What can hang from each mark
k_708: k_48
k_821: k_207
k_847: k_946
k_694: k_791 k_946
k_946: k_28 k_385 k_694 k_847
k_28: k_388
k_207: k_960
k_48: k_708 k_791
k_791: k_20 k_960

Every row comes from one small tree of marks. Brackets hold a mark, then the marks that hang from it, in the order of their numbers. Every link used is in the known rows. Which tree was each row made from?
Known rows
{k_694 k_791 {k_946 k_385 k_847}}: [ 19  15 -45  53 -20  -5 -42 -12 -16   6   1  47  29  26 -21 -17  -8  22
  14  11   8  14]
{k_847 {k_946 {k_28 k_388} k_385 {k_694 {k_791 k_960}}}}: [ 28 -51  12  47  35   5  20 -22 -42  31  -6  20  21  27  -7  -8  -2  29
  10  -6 -46   2]
{k_694 {k_791 k_20 k_960} {k_946 {k_28 k_388} k_847}}: [ 27  17 -34  68   6  14 -12 -27   1  27   2  47  22  58 -37  -1  -6   2
  29 -22   0  13]
{k_847 {k_946 k_385 k_694}}: [ 19 -50  13  34   9 -25  19 -25 -31  16 -11  18  10   2   3 -22 -11  23
  -8  11 -29  -9]
{k_694 k_946}: [  5   9 -14  45 -17 -28 -12  -3  -7  -5   5  30   9  16 -26 -12 -10 -16
  -8   4  14 -11]
{k_48 k_708 {k_791 k_20}}: [ 22  -5 -49  75 -10 -41  59 -37   5  15 -38 -10 -47 -47 -26   8 -31 -31
 -15  19  10 -36]
{k_821 k_207}: [ -1  -5 -10  55 -16 -13  23  -2   3 -18  21  20 -13   2  -2   7   1  13
 -10  24  25 -13]
{k_708 {k_48 {k_791 k_20 k_960}}}: [ 36 -10 -29  86  -9 -40  20 -55  17  36  -6  17 -12  -7   3  -1 -12  -8
 -10  -1   3  -7]
{k_694 {k_791 k_20 k_960} {k_946 {k_28 k_388} k_385}}: [ 30  21 -47  85  22   2   1 -24 -10  34  -4  43  27  66 -31  27 -15   3
  32 -25 -15  18]
{k_847 {k_946 k_28 k_694}}: [ 10 -55  26  30  14 -17  18 -18 -38  21   2   5   9   5  -8 -29  -4  18
 -12  13 -29 -27]
{k_946 k_385}: [ 25 -14 -11  50  -7 -26  -2 -22  -8  -2 -14   7  17  -1  11   4   1  35
  -4  10  -2   7]
{k_847 k_946}: [ -3 -27  22  33   5 -28  27 -20 -24   1 -13  21  -3   7 -28 -45 -11  -1
   0   9  -4 -43]
{k_708 {k_48 k_791}}: [ 25 -16 -22  73 -17 -36   7 -36   0  25   0   9 -10 -22   2 -11  -6  -2
 -20  16   5 -12]
{k_847 {k_946 {k_28 k_388} {k_694 k_791}}}: [  6 -43  21  29  31   5  19  -4 -45  24  -1  11   6  21 -26 -24  -1   9
  -1   2 -32 -20]
{k_821 {k_207 k_960}}: [  4   1  12  70  -6  -4  13   8  17  -7  33  38 -26  12  -4  15  -8  11
  -6  25  30 -12]
{k_48 k_708 {k_791 k_20 k_960}}: [ 40   0 -52  84  -4 -40  60 -50  17  21 -37   4 -44 -38 -23  10 -29 -41
  -6  -2   5 -26]
{k_694 {k_791 k_20 k_960} {k_946 {k_28 k_388} k_385 k_847}}: [ 39   7 -42  81   7  15 -11 -37  -2  31  -4  47  35  59 -20  15  -8  27
  36 -20 -12  30]
{k_48 {k_791 k_20}}: [  5   3 -25  63 -10 -39  31 -33  12  19 -22  -4 -19 -19 -20  -4 -21 -15
 -14  15   9 -32]
{k_946 k_28}: [ 12 -21   8  43   0 -12  -3 -12 -17   6   4 -12  15   3  -5  -4   9  26
  -7  12  -3 -20]
{k_791 k_960}: [ 33   6  -4  44   2 -24  -1 -27  14   2  -3  25   5   9 -11 -15   7 -14
  -2 -24   9  -3]

Write each row's tree
[ 24 -68  27  42  26   0  30 -22 -42  23  -8   7  20  15   4  -4  -2  38
   1   4 -45   0] -> {k_847 {k_946 {k_28 k_388} k_385 k_694}}
[ 61 -47 -25  55   0  12 -32 -49  -8  42   3   8  42  10  38  15  13  80
   4   7 -34  49] -> {k_946 k_28 k_385 {k_694 {k_791 k_20 k_960}} k_847}
[ 25 -45  -2  52  25 -13  18 -35 -35  37  -6  18  19  24  -1 -11 -12  32
   7   2 -42  -7] -> {k_847 {k_946 k_28 k_385 {k_694 {k_791 k_20 k_960}}}}
[ 63 -51 -13  53  17  36 -15 -40 -10  40  -4   9  39  23  30  26  19  77
  11  -8 -39  61] -> {k_946 {k_28 k_388} k_385 {k_694 {k_791 k_20 k_960}} k_847}
[ 26 -48   8  52  35   2  30 -29 -36  36 -11  18  18  32  -8  -2  -7  29
  12  -8 -46   1] -> {k_847 {k_946 {k_28 k_388} k_385 {k_694 {k_791 k_20 k_960}}}}
[ 10   7 -26  23  10 -20 -18   1  -8  23   0   9  -6   5 -15  -6  -1  -8
 -25   5   0   1] -> {k_946 {k_694 {k_791 k_20}}}
[ 44  -9 -34  40  11 -14 -29 -14 -14  27  -1  21  19   6  14  10   5  22
 -13  -5 -21  35] -> {k_946 k_385 {k_694 {k_791 k_960}}}
[ 27 -47   3  47  22 -11   9 -27 -42  33  -1  19  23  19  -1 -16  -7  33
   4   4 -42  -6] -> {k_847 {k_946 k_28 k_385 {k_694 {k_791 k_960}}}}
[ 34 -33  -3  62 -16  10 -12 -24 -14   3   1  23  39  23   4  10   3  47
  13   6 -11  26] -> {k_694 {k_946 {k_28 k_388} k_385 k_847}}
[ 15  20 -53  64 -16 -12 -23 -27  -3  17  -8  45  22  37 -24  -5 -19  21
  19   8   9  12] -> {k_694 {k_791 k_20} {k_946 k_385 k_847}}
[ 12  40 -39  51  15 -21  -4 -20  10  21 -11  30  -5  32 -39 -13  -9 -20
   9 -18  15 -14] -> {k_694 {k_791 k_20 k_960}}
[ 45 -32 -25  28 -15   3 -45 -25 -13  18  -2  18  27 -10  27  -8  14  63
 -12  18 -13  45] -> {k_946 k_385 {k_694 k_791} k_847}
[ 21 -31  -6  44  20 -23  18 -32 -26  29 -13  30   9  19  -9 -20 -16  13
   3  -1 -29  -7] -> {k_847 {k_946 k_385 {k_694 {k_791 k_20 k_960}}}}
[ 10  11 -32  48 -15   3 -43  -5 -23  12  15  34  26  30 -33 -22  -2  17
  11  11   8  -4] -> {k_694 k_791 {k_946 k_28 k_847}}
[ 20 -20  -4  50 -27  -7 -22 -19 -10   1  11  21  28  13  -8 -14   0  26
   1  13   4   0] -> {k_694 {k_946 k_28 k_847}}
[ 11 -58  35  29  25   0  29 -12 -39  19  -3   6   8  13 -14 -20   0  14
  -6   2 -33 -18] -> {k_847 {k_946 {k_28 k_388} k_694}}
[ 17 -50   5  42  20 -12   9 -22 -47  30  -2  12  21  14  -2 -17  -8  38
   1  14 -40 -12] -> {k_847 {k_946 k_28 k_385 {k_694 k_791}}}
[ 21   2 -39  72   0  13 -12 -24 -14  25  -6  33  32  50 -22  13 -11  37
  28   1  -7  19] -> {k_694 {k_791 k_20} {k_946 {k_28 k_388} k_385 k_847}}
[ 18 -53  13  42  30   5  21 -15 -49  28  -7  13  20  22  -8  -9  -3  34
   5   4 -44  -3] -> {k_847 {k_946 {k_28 k_388} k_385 {k_694 k_791}}}
[ 23 -13 -26  80 -14 -41  20 -46   9  32  -7   7 -15 -14   1  -3 -14  -3
 -16  14   6 -13] -> {k_708 {k_48 {k_791 k_20}}}
[ 15  35 -49  72  11 -14 -12 -19  -4  31   7  42  16  56 -43   3 -18 -18
  19 -18   1  -8] -> {k_694 {k_791 k_20 k_960} {k_946 k_28}}
[ 24  39 -61  78   5 -24 -11 -26   1  26  -7  55  18  53 -32   8 -23 -12
  22 -19   1  12] -> {k_694 {k_791 k_20 k_960} {k_946 k_385}}
[ 30  19 -49  74   6  -8 -29 -15 -21  26  11  44  35  47 -24   7  -9   9
  21 -14 -12  12] -> {k_694 {k_791 k_960} {k_946 k_28 k_385}}
[ 65 -55  -8  45  13  40 -30 -30 -20  33   2  10  44  15  31  19  27  76
   7  -7 -40  63] -> {k_946 {k_28 k_388} k_385 {k_694 {k_791 k_960}} k_847}
